What can hang from each mark
q_445: q_358
q_634: q_394
q_939: q_358 q_632 q_967
q_915: q_204 q_358
q_358: q_394 q_445 q_915 q_939
q_44: q_542
q_394: q_358 q_634
q_632: q_44 q_939
q_204: q_915

Each row was made from one small tree. Brackets hold a mark, then the marks that hang from it, in the order of their numbers. Every link used is in the known rows. Write each row's tree.
Known rows
(q_939 (q_358 q_445) (q_632 (q_44 q_542)) q_967): [ 0.42  0.49  0.10  0.29 -0.18 -0.08  0.50  0.25 -0.35  0.08  0.05 -0.22
 -0.39 -0.03  0.05 -0.02 -0.13  0.31 -0.74  0.03  0.19 -0.30 -0.30]
(q_915 q_204 (q_358 (q_939 (q_632 q_44) q_967))): [ 0.00  0.30 -0.07  0.23 -0.06  0.15  0.17  0.17 -0.36  0.25  0.30 -0.21
 -0.28  0.06  0.12 -0.28 -0.37  0.46 -0.58  0.16  0.38 -0.12 -0.10]
(q_915 q_358): [ 0.02  0.19 -0.08  0.25  0.01  0.23  0.11  0.18 -0.33  0.22  0.11 -0.09
 -0.33  0.05 -0.02 -0.18 -0.18  0.40 -0.58  0.13  0.30 -0.13  0.04]
(q_634 (q_394 (q_358 q_445 (q_915 q_204) (q_939 q_967)))): [-0.13  0.40 -0.10  0.23 -0.11  0.12  0.26  0.02 -0.30  0.26  0.10 -0.24
 -0.33  0.21  0.31 -0.07 -0.13  0.32 -0.47  0.07  0.43 -0.13  0.05]
(q_358 (q_394 q_634) q_445 (q_939 q_632 q_967)): [ 0.19  0.38 -0.03  0.16 -0.18  0.12  0.22 -0.12 -0.29  0.26  0.17 -0.37
 -0.20  0.10  0.43  0.12 -0.09  0.21 -0.49  0.05  0.43 -0.25 -0.11]
(q_939 (q_358 q_445 q_915) (q_632 (q_44 q_542)) q_967): [ 0.30  0.56  0.10  0.31 -0.19 -0.07  0.50  0.21 -0.30  0.04  0.03 -0.30
 -0.31  0.00  0.26  0.02 -0.09  0.40 -0.72 -0.02  0.11 -0.33 -0.29]
(q_358 q_445): [ 0.05  0.19 -0.20  0.20 -0.06  0.29  0.23  0.07 -0.14  0.16  0.12 -0.12
 -0.31 -0.01  0.18 -0.03  0.01  0.20 -0.49  0.05  0.30 -0.11 -0.04]
(q_394 (q_358 (q_915 q_204) q_939) q_634): [-0.10  0.55 -0.10  0.24 -0.07  0.16  0.22  0.07 -0.04  0.20  0.12 -0.39
 -0.10  0.14  0.40 -0.16  0.04  0.49 -0.41  0.05  0.38 -0.35 -0.05]
(q_915 (q_358 q_394 q_939)): [ 0.00  0.35 -0.07  0.24 -0.01  0.18  0.07  0.03 -0.51  0.28  0.17 -0.17
 -0.30  0.13  0.15 -0.15 -0.33  0.42 -0.54  0.17  0.38 -0.11  0.05]
(q_204 (q_915 (q_358 q_394))): [-0.13  0.24 -0.21  0.28 -0.06  0.19  0.17  0.16 -0.37  0.18  0.07 -0.26
 -0.26  0.03  0.18 -0.10 -0.10  0.42 -0.49  0.04  0.27 -0.03  0.04]
(q_915 q_204 (q_358 (q_394 q_634) q_445 q_939)): [-0.16  0.35 -0.23  0.13 -0.06  0.23  0.08  0.02 -0.47  0.30  0.26 -0.20
 -0.24  0.11  0.46 -0.19 -0.23  0.38 -0.51  0.10  0.59 -0.09  0.09]
(q_44 q_542): [ 0.14  0.21 -0.07  0.24 -0.09  0.19  0.28  0.09 -0.06  0.20 -0.05 -0.22
 -0.46 -0.12  0.05 -0.02 -0.23  0.32 -0.50  0.13  0.20 -0.10 -0.18]
(q_445 (q_358 q_394 (q_939 (q_632 (q_44 q_542)) q_967))): [ 0.12  0.48  0.02  0.26 -0.11  0.10  0.27  0.07 -0.52  0.27  0.07 -0.23
 -0.35  0.12  0.13 -0.03 -0.35  0.36 -0.61  0.23  0.23 -0.25 -0.04]
(q_634 (q_394 (q_358 q_445 (q_939 (q_632 (q_44 q_542)))))): [-0.08  0.43 -0.09  0.23 -0.10 -0.04  0.28  0.04 -0.42  0.26  0.04 -0.23
 -0.40  0.14  0.18 -0.03 -0.27  0.25 -0.50  0.16  0.35 -0.17 -0.08]
(q_939 (q_358 (q_394 q_634)) q_632 q_967): [ 0.40  0.32  0.21  0.23 -0.11 -0.13  0.38  0.18 -0.33  0.21  0.06 -0.28
 -0.22  0.04 -0.02 -0.04 -0.05  0.30 -0.67  0.06  0.27 -0.35 -0.15]
(q_358 q_394 q_445 q_915 (q_939 q_632)): [-0.13  0.46 -0.14  0.20 -0.11  0.09  0.21 -0.22 -0.38  0.20  0.22 -0.38
 -0.09  0.12  0.68  0.15 -0.23  0.34 -0.43  0.07  0.22 -0.19 -0.14]
(q_634 q_394): [-0.13  0.09 -0.01  0.20 -0.02  0.06  0.19  0.07 -0.24  0.33  0.02 -0.23
 -0.38  0.06 -0.01 -0.09 -0.17  0.22 -0.48  0.14  0.26 -0.05  0.06]
(q_445 q_358): [ 0.02  0.27 -0.08  0.25 -0.02  0.27  0.21  0.19 -0.34  0.24  0.07 -0.07
 -0.34  0.09 -0.04 -0.14 -0.12  0.32 -0.58  0.19  0.20 -0.23  0.06]
(q_939 (q_358 q_394 q_445) (q_632 (q_44 q_542))): [ 0.12  0.51 -0.01  0.22 -0.09 -0.26  0.42  0.12 -0.58  0.15  0.06 -0.23
 -0.30 -0.04  0.19 -0.01 -0.27  0.29 -0.66  0.14  0.15 -0.27 -0.23]
(q_394 (q_358 q_939) q_634): [ 0.09  0.51 -0.07  0.24 -0.06  0.16  0.20  0.10 -0.10  0.21  0.09 -0.29
 -0.20  0.14  0.15 -0.15  0.03  0.39 -0.44  0.10  0.40 -0.37 -0.06]
(q_358 (q_394 q_634) q_445 q_915): [-0.22  0.37 -0.15  0.16 -0.10  0.13  0.18 -0.11 -0.19  0.21 -0.01 -0.38
 -0.10  0.02  0.68  0.11  0.13  0.30 -0.46 -0.05  0.29 -0.18  0.16]
(q_632 (q_44 q_542) (q_939 (q_358 q_394) q_967)): [ 0.25  0.83  0.14  0.30 -0.13  0.05  0.35  0.24 -0.33  0.10 -0.07 -0.35
 -0.51 -0.05  0.03 -0.17 -0.38  0.54 -0.72  0.11  0.19 -0.21 -0.13]
(q_445 (q_358 q_915)): [-0.11  0.35 -0.08  0.27 -0.03  0.27  0.22  0.15 -0.29  0.20  0.05 -0.16
 -0.26  0.11  0.16 -0.09 -0.08  0.41 -0.57  0.13  0.13 -0.25  0.07]

Write each row's tree
[ 0.01  0.43 -0.16  0.23 -0.16  0.43  0.25 -0.04 -0.04  0.14  0.26 -0.34
 -0.21  0.11  0.62 -0.03 -0.07  0.43 -0.45 -0.05  0.36 -0.10 -0.12] | (q_358 q_445 (q_915 q_204) (q_939 q_967))
[ 0.01  0.42 -0.12  0.23 -0.04  0.17  0.33  0.16 -0.25  0.11  0.17 -0.17
 -0.24  0.07  0.34 -0.16  0.02  0.41 -0.56 -0.01  0.27 -0.18 -0.08] | (q_939 (q_358 q_445 (q_915 q_204)))
[-0.11  0.34 -0.19  0.27 -0.08  0.23  0.14  0.12 -0.35  0.20  0.11 -0.34
 -0.24  0.08  0.27 -0.10 -0.11  0.44 -0.46  0.03  0.31 -0.07  0.01] | (q_204 (q_915 (q_358 (q_394 q_634) q_939)))
[ 0.11  0.61  0.10  0.29 -0.09  0.18  0.24  0.24 -0.11  0.11  0.03 -0.35
 -0.40 -0.06 -0.08 -0.20 -0.27  0.47 -0.63  0.11  0.13 -0.17 -0.07] | (q_632 q_44 (q_939 q_967))
[-0.05  0.47 -0.11  0.18 -0.05  0.06  0.30  0.08 -0.33  0.18  0.10 -0.27
 -0.17  0.08  0.49 -0.11  0.05  0.39 -0.54 -0.02  0.33 -0.21  0.04] | (q_939 (q_358 (q_394 q_634) q_445 (q_915 q_204)))
[ 0.09  0.59 -0.07  0.25 -0.16  0.17  0.27  0.04 -0.10  0.12  0.10 -0.35
 -0.12  0.17  0.46  0.02  0.13  0.39 -0.48 -0.02  0.38 -0.45 -0.12] | (q_394 (q_358 q_445 q_915 (q_939 q_632 q_967)) q_634)
[ 0.11  0.48 -0.10  0.28 -0.16  0.44  0.25 -0.05 -0.05  0.11  0.19 -0.33
 -0.24  0.13  0.55  0.04 -0.02  0.41 -0.47 -0.06  0.28 -0.16 -0.12] | (q_358 q_445 q_915 (q_939 q_967))
[ 0.02  0.50 -0.06  0.21 -0.06  0.06  0.29  0.07 -0.34  0.16  0.05 -0.27
 -0.19  0.09  0.44 -0.05  0.09  0.37 -0.56 -0.03  0.28 -0.25  0.03] | (q_939 (q_358 (q_394 q_634) q_445 q_915))
[ 0.06  0.49  0.02  0.20 -0.06 -0.28  0.37  0.14 -0.55  0.17  0.09 -0.28
 -0.17  0.00  0.21 -0.05 -0.10  0.27 -0.64  0.10  0.18 -0.34 -0.15] | (q_939 (q_358 (q_394 q_634) q_445) (q_632 q_44))
[-0.08  0.22 -0.13  0.19 -0.01  0.17  0.12  0.12 -0.39  0.27  0.34 -0.17
 -0.25  0.08  0.14 -0.27 -0.39  0.44 -0.53  0.19  0.39 -0.12 -0.14] | (q_915 q_204 (q_358 (q_939 q_632)))
[ 0.06  0.52  0.08  0.30 -0.06 -0.21  0.43  0.20 -0.35  0.11  0.05 -0.34
 -0.24 -0.04  0.15 -0.08 -0.24  0.46 -0.65  0.11 -0.04 -0.34 -0.32] | (q_939 (q_358 q_915) (q_632 (q_44 q_542)))
[ 0.02  0.38 -0.03  0.25  0.00  0.11  0.32  0.20 -0.21  0.15  0.15 -0.22
 -0.23  0.06  0.18 -0.23 -0.06  0.47 -0.55  0.04  0.20 -0.18 -0.10] | (q_939 (q_358 (q_915 q_204)))
[-0.19  0.18 -0.14  0.14  0.00  0.10  0.09  0.12 -0.39  0.32  0.15 -0.20
 -0.22  0.02  0.22 -0.25 -0.20  0.39 -0.54  0.13  0.48 -0.08  0.17] | (q_915 q_204 (q_358 (q_394 q_634)))
[-0.14  0.26 -0.20  0.26 -0.07  0.18  0.16  0.16 -0.33  0.20  0.05 -0.30
 -0.24  0.02  0.22 -0.09 -0.04  0.41 -0.49  0.01  0.28 -0.07  0.06] | (q_204 (q_915 (q_358 (q_394 q_634))))
[ 0.23  0.20  0.14  0.28 -0.11 -0.07  0.35  0.19 -0.12  0.17  0.07 -0.32
 -0.26 -0.10 -0.13 -0.05 -0.16  0.29 -0.62  0.11  0.08 -0.22 -0.18] | (q_939 (q_632 q_44) q_967)
[-0.13  0.28 -0.16  0.18  0.00  0.17  0.08  0.05 -0.48  0.32  0.28 -0.19
 -0.26  0.10  0.26 -0.27 -0.39  0.45 -0.51  0.18  0.48 -0.03  0.06] | (q_915 q_204 (q_358 q_394 q_939))
[-0.06  0.44 -0.03  0.24 -0.09  0.16  0.24  0.03 -0.44  0.27  0.18 -0.27
 -0.19  0.17  0.34 -0.06 -0.28  0.43 -0.56  0.17  0.24 -0.25  0.01] | (q_445 (q_358 q_394 (q_915 q_204) (q_939 q_632 q_967)))
[-0.17  0.32 -0.12  0.18 -0.01  0.01  0.13  0.06 -0.55  0.31  0.29 -0.23
 -0.21  0.07  0.24 -0.25 -0.46  0.44 -0.54  0.22  0.40 -0.08 -0.02] | (q_915 q_204 (q_358 q_394 (q_939 (q_632 q_44))))
[-0.01  0.40  0.02  0.27 -0.10 -0.06  0.29  0.08 -0.36  0.28  0.01 -0.27
 -0.41  0.13  0.05 -0.06 -0.29  0.30 -0.52  0.17  0.32 -0.17 -0.07] | (q_634 (q_394 (q_358 (q_939 (q_632 (q_44 q_542)) q_967))))
[ 0.19  0.45  0.16  0.31 -0.10 -0.14  0.47  0.27 -0.25  0.10  0.13 -0.35
 -0.19  0.00  0.10 -0.15 -0.12  0.47 -0.69  0.03  0.08 -0.29 -0.23] | (q_939 (q_358 (q_915 q_204)) (q_632 q_44) q_967)
[-0.02  0.33 -0.19  0.17 -0.09  0.27  0.13  0.04 -0.48  0.27  0.28 -0.14
 -0.31  0.13  0.39 -0.19 -0.28  0.39 -0.55  0.09  0.59 -0.03  0.08] | (q_915 q_204 (q_358 q_394 q_445 (q_939 q_967)))
[-0.01  0.41 -0.03  0.26 -0.09  0.27  0.26  0.11 -0.30  0.22  0.21 -0.23
 -0.23  0.17  0.25 -0.10 -0.22  0.45 -0.56  0.15  0.20 -0.28 -0.09] | (q_445 (q_358 (q_915 q_204) (q_939 q_632 q_967)))
[-0.11  0.34 -0.23  0.24 -0.11  0.19  0.16  0.09 -0.42  0.18  0.15 -0.32
 -0.22  0.08  0.37 -0.02 -0.09  0.38 -0.47  0.01  0.32 -0.12 -0.06] | (q_204 (q_915 (q_358 (q_394 q_634) q_445 (q_939 q_632))))
[ 0.20  0.68  0.07  0.23 -0.12  0.28  0.25  0.14 -0.23  0.10  0.06 -0.28
 -0.32  0.10  0.24 -0.09 -0.07  0.47 -0.63 -0.01  0.33 -0.29 -0.05] | (q_632 (q_939 (q_358 (q_394 q_634) q_445 q_915) q_967))
[-0.15  0.29 -0.26  0.24 -0.10  0.22  0.16  0.14 -0.36  0.17  0.06 -0.27
 -0.25  0.04  0.32 -0.05  0.01  0.37 -0.49 -0.02  0.34 -0.07  0.07] | (q_204 (q_915 (q_358 (q_394 q_634) q_445)))
[-0.08  0.41 -0.25  0.30 -0.13  0.22  0.23  0.15 -0.39  0.11  0.13 -0.29
 -0.32  0.03  0.31 -0.05 -0.19  0.43 -0.51  0.03  0.23 -0.09 -0.17] | (q_204 (q_915 (q_358 q_445 (q_939 (q_632 (q_44 q_542))))))
[-0.20  0.32 -0.12  0.23 -0.07  0.05  0.25  0.05 -0.32  0.25  0.01 -0.19
 -0.32  0.17  0.24 -0.03 -0.06  0.27 -0.48  0.07  0.34 -0.15  0.09] | (q_634 (q_394 (q_358 q_445 q_915)))
[ 0.09  0.63 -0.10  0.26 -0.16  0.27  0.25  0.05 -0.05  0.12  0.07 -0.33
 -0.16  0.18  0.48 -0.02  0.18  0.42 -0.47 -0.05  0.44 -0.39 -0.03] | (q_394 (q_358 q_445 q_915 (q_939 q_967)) q_634)
[ 0.07  0.36 -0.04  0.25 -0.04  0.22  0.21  0.12 -0.41  0.25  0.20 -0.13
 -0.30  0.16  0.02 -0.10 -0.28  0.34 -0.55  0.24  0.18 -0.30 -0.13] | (q_445 (q_358 (q_939 q_632)))
[-0.03  0.35 -0.17  0.15 -0.10  0.26  0.11  0.04 -0.42  0.28  0.24 -0.21
 -0.27  0.12  0.44 -0.18 -0.19  0.39 -0.54  0.06  0.62 -0.09  0.10] | (q_915 q_204 (q_358 (q_394 q_634) q_445 (q_939 q_967)))
[ 0.12  0.81  0.05  0.29 -0.07  0.07  0.32  0.27 -0.30  0.08 -0.02 -0.31
 -0.49 -0.06  0.00 -0.22 -0.40  0.54 -0.67  0.16  0.10 -0.23 -0.22] | (q_632 (q_44 q_542) (q_939 q_358))
